Each row was made from one small tree. The marks that hang from a mark follow it in brackets, in alphabetical order. Every link used is in the known rows. Write each row's tree.
Known rows:
P(F(H(A) Q(E))): [ -8 -38 -16 -47  15 -18 -13  35   0  -3  49  44 -31  14   6   4  10 -32
  12 -17   5 -14 -30  -2  10]
E(F(H Q)): [-35  -8   9  11  11  -2  -6  47 -14   7  55  24 -23  -6  32   9 -12  15
  19   8 -17 -19   0   5  -5]
E(F(Q(P))): [ -4  32  15  -9   3  29  -7  -6  -7 -12  42 -14   1 -21  -9  19 -28  13
  -9   2 -12 -26 -21  -1 -17]
L(H P Q(A)): [ 22 -12 -14  21 -16  54 -27  45  28  -3  -8  25  51  -3 -29  26 -29  -8
 -30  54  18 -17   4  18 -19]
P(F H(A(Q(E)))): [  5  -7  -8 -61  -3  20   9   5  17 -38  -1  19 -51  12 -12   1  36 -22
 -20 -23  32 -51 -21 -10   3]
P(H(A(F) Q(E))): [-10  -4  -1 -55   9 -23  32  38   5   8   2  32 -11  21  25  14  38 -16
   0 -28  30 -54  13   8  17]
L(H(Q(E P(F)))): [ -5   7 -20 -62 -18  25 -14 -32  -4  -5 -13 -37  20   2 -35   2  -3 -30
  18 -19  53 -56 -12  17 -43]
L(P): [ 26   3 -10   2   9  22  -6  20   9  -6  -2   8  12  -3  19  21 -11  -7
   4  22  -7   1  11  -5  -6]
L(H P Q(E(F))): [-10 -11   4 -10 -18  54 -13  31  -2 -24 -12   7   2   3  18  39 -51 -13
 -17  49  23 -43  -1  19  -8]
P(H): [ 14  -8  -2 -16   0  10  12  -6 -10 -14   0  13  -5   4  10   0  19  -2
  -4 -13   0 -25   9  -6 -10]
P(F(Q(A E)) H): [ 42  -3  -4 -40   1  14  -9 -26  12 -26  32  56 -13 -20  -3  11  17 -30
  -2 -41   2 -58 -11  -1 -36]
Q(A(F(H)) P): [ -7 -28 -17   8  -2  50 -22  58  15  12  44  54  29 -12 -50  35  16   5
  39   5   3 -41   8  20 -29]
P(F(Q(A))): [ 17   6  -1  -8   4   4 -17 -18  25  -1  33  20  -1 -20 -22   2  -6  -8
  -9 -11  -8 -20 -13   0 -23]
P(F(Q(E)) H(A)): [ 22 -15  -4 -66  10  -9  11 -12  -1 -29  27  31 -33   9   8   4  18 -30
 -20 -36   8 -34 -26 -13   3]
F(H Q(A E P)): [ 34  -4 -15  -6   2  34 -38  36   7   2  60  75  30 -22 -32  22  19 -28
  28 -25   0 -28 -27  10 -38]
P(H(Q)): [  2  12  -8 -27   3 -12  17   4  -5  12   1  -2   3   9  24 -12  26  -8
   1 -18  11 -36  12  -5 -17]
H(A Q(E P)): [  6  25 -14 -53   2  -8  -8  15  10   4   8  -6  18  17 -25   5  12 -30
  -8 -21  20 -19 -35   8  -4]
A(F Q): [-21  14  11  11  -1  28  19  33  14  11  -1  15 -19 -15  -6  16  22  23
   9  10  37 -23  19  -6  22]
F(Q(A)): [ 24  20   8  20   6  -4 -16  14  22   8  30  38  22 -22  -8   5   2   3
 -12  -9  -8   0 -11   5 -11]
P(F H(A Q)): [-12  -9 -16 -67   5 -24  14  -4  12   0   6 -19 -18  30  -1 -17  19 -17
 -21 -17  10 -43  -8  -4  -7]
H(A P Q): [-16  33 -24 -21  19 -58   7  31  11  38   1 -29   4  38  13 -22   8   5
 -12 -19   5  10 -14   1  -8]

Which tree is each row?
[-12  10 -22 -64   3  -2  -4 -12  19   5  17 -45   6  23 -49  -7  -4 -20
 -17  -5  10 -28 -31  -2 -16] -> H(A Q(P(F)))
[ 63  19  -4 -25  -2  40 -15  -4   7 -26  40  62  28 -28 -27  23  24 -26
  -1 -39   3 -49 -26   0 -43] -> F(Q(A E P(H)))
[ -3   1  15 -23  15 -16  17  38   5   6  25  49 -12  -1  16  26  15  -6
  -4 -15  20  -8  -8   2  39] -> H(A(F(Q(E))))
[ -1  25  -6 -10  -5  24  -7  25  28  29  21  11  40 -13 -44  22  10   3
  13  -5  16 -47  10  17 -29] -> H(Q(A(F) P))
[  3 -47 -37 -26 -15  68 -40  11  24   5  52  26  14   4 -86  14 -18 -29
  -5  26  -3 -49 -35   0 -48] -> L(Q(A P(F(H))))
[-12  -5 -27 -19   3  13 -17  33  -4  31  36   0  25   9 -22  -1  15 -16
  32  -3  10 -25  -6   2 -31] -> F(H(Q(P)))
[  9   5  -1   2  -6  46 -10  17  26   4  20  28  32 -19 -58  35   4   7
  13   0   6 -35   7  15 -24] -> Q(A(F) P)
[  2  -7  11 -20  19 -10  33  37   1  -1  33  42  -6   4  18  17  28  14
 -17 -11   7 -20   9 -12  32] -> P(H(A(F(Q))))
[ 26  -1 -14  -2 -17  62 -26   1  29   0  26  18  40  -7 -80  15 -19 -17
 -35  24  -1 -27 -34   1 -29] -> L(Q(A P))
[ -1 -28 -13 -54   3  -3  10 -10   6 -28   5  -2 -27  25 -13  -5  12 -10
 -23 -12  -2 -31 -10  -8  -2] -> P(F H(A))
[  7 -28 -17 -10  -6  50 -26  53  11   5  39  78  21 -13 -42  45  20 -16
  51 -13  16 -54   3  25 -31] -> Q(A(F(H)) E P)
[-11  19 -34 -67  12 -52  -3  -4  13  21   1 -27 -26  40   9 -15   2 -25
   0 -36  19 -22 -23   0 -22] -> H(A P(F) Q(E))
[-19 -16 -11 -12   5   7 -11  82  11  -5  17  50 -29  15  -3   5  38 -13
  13  -5  26  -7 -26   6  24] -> F(H(A(Q(E))))
[ -9  30  23  21   2   3 -16  18  17  -5  39  23  -2 -23   6  14 -23  20
 -15   0 -23 -25  -6  19 -16] -> E(F(Q(A)))
[  6  40  14   8  -3  34 -22   6  17 -14  50  14  17 -29 -32  24 -26  16
 -15  -1 -20 -35 -22  14 -35] -> E(F(Q(A P)))
[-35 -18 -20 -18  13 -39  -4  73   5  33  26  13   4  34   5 -14  22  -8
  10   2   3  -2  -9   9   9] -> F(H(A Q))
[ 25 -18 -20 -85  -5  32  -3 -22   2 -45  12   4 -14  17 -42  13  15 -37
 -13 -29   9 -53 -35  -6 -25] -> Q(E P(F H(A)))
[  6  -4   7  -2  -5  13  -6  25  20   1   5  61   3 -16 -10  35  11  -5
  22 -15  15 -39  14  24  -6] -> Q(A(F) E)
[-14 -15 -17 -25   5 -17  -8  46  -9  29  19  30  -4  12  26  -3  21 -28
  43 -19  18 -27   1  10 -14] -> F(H(Q(E)))
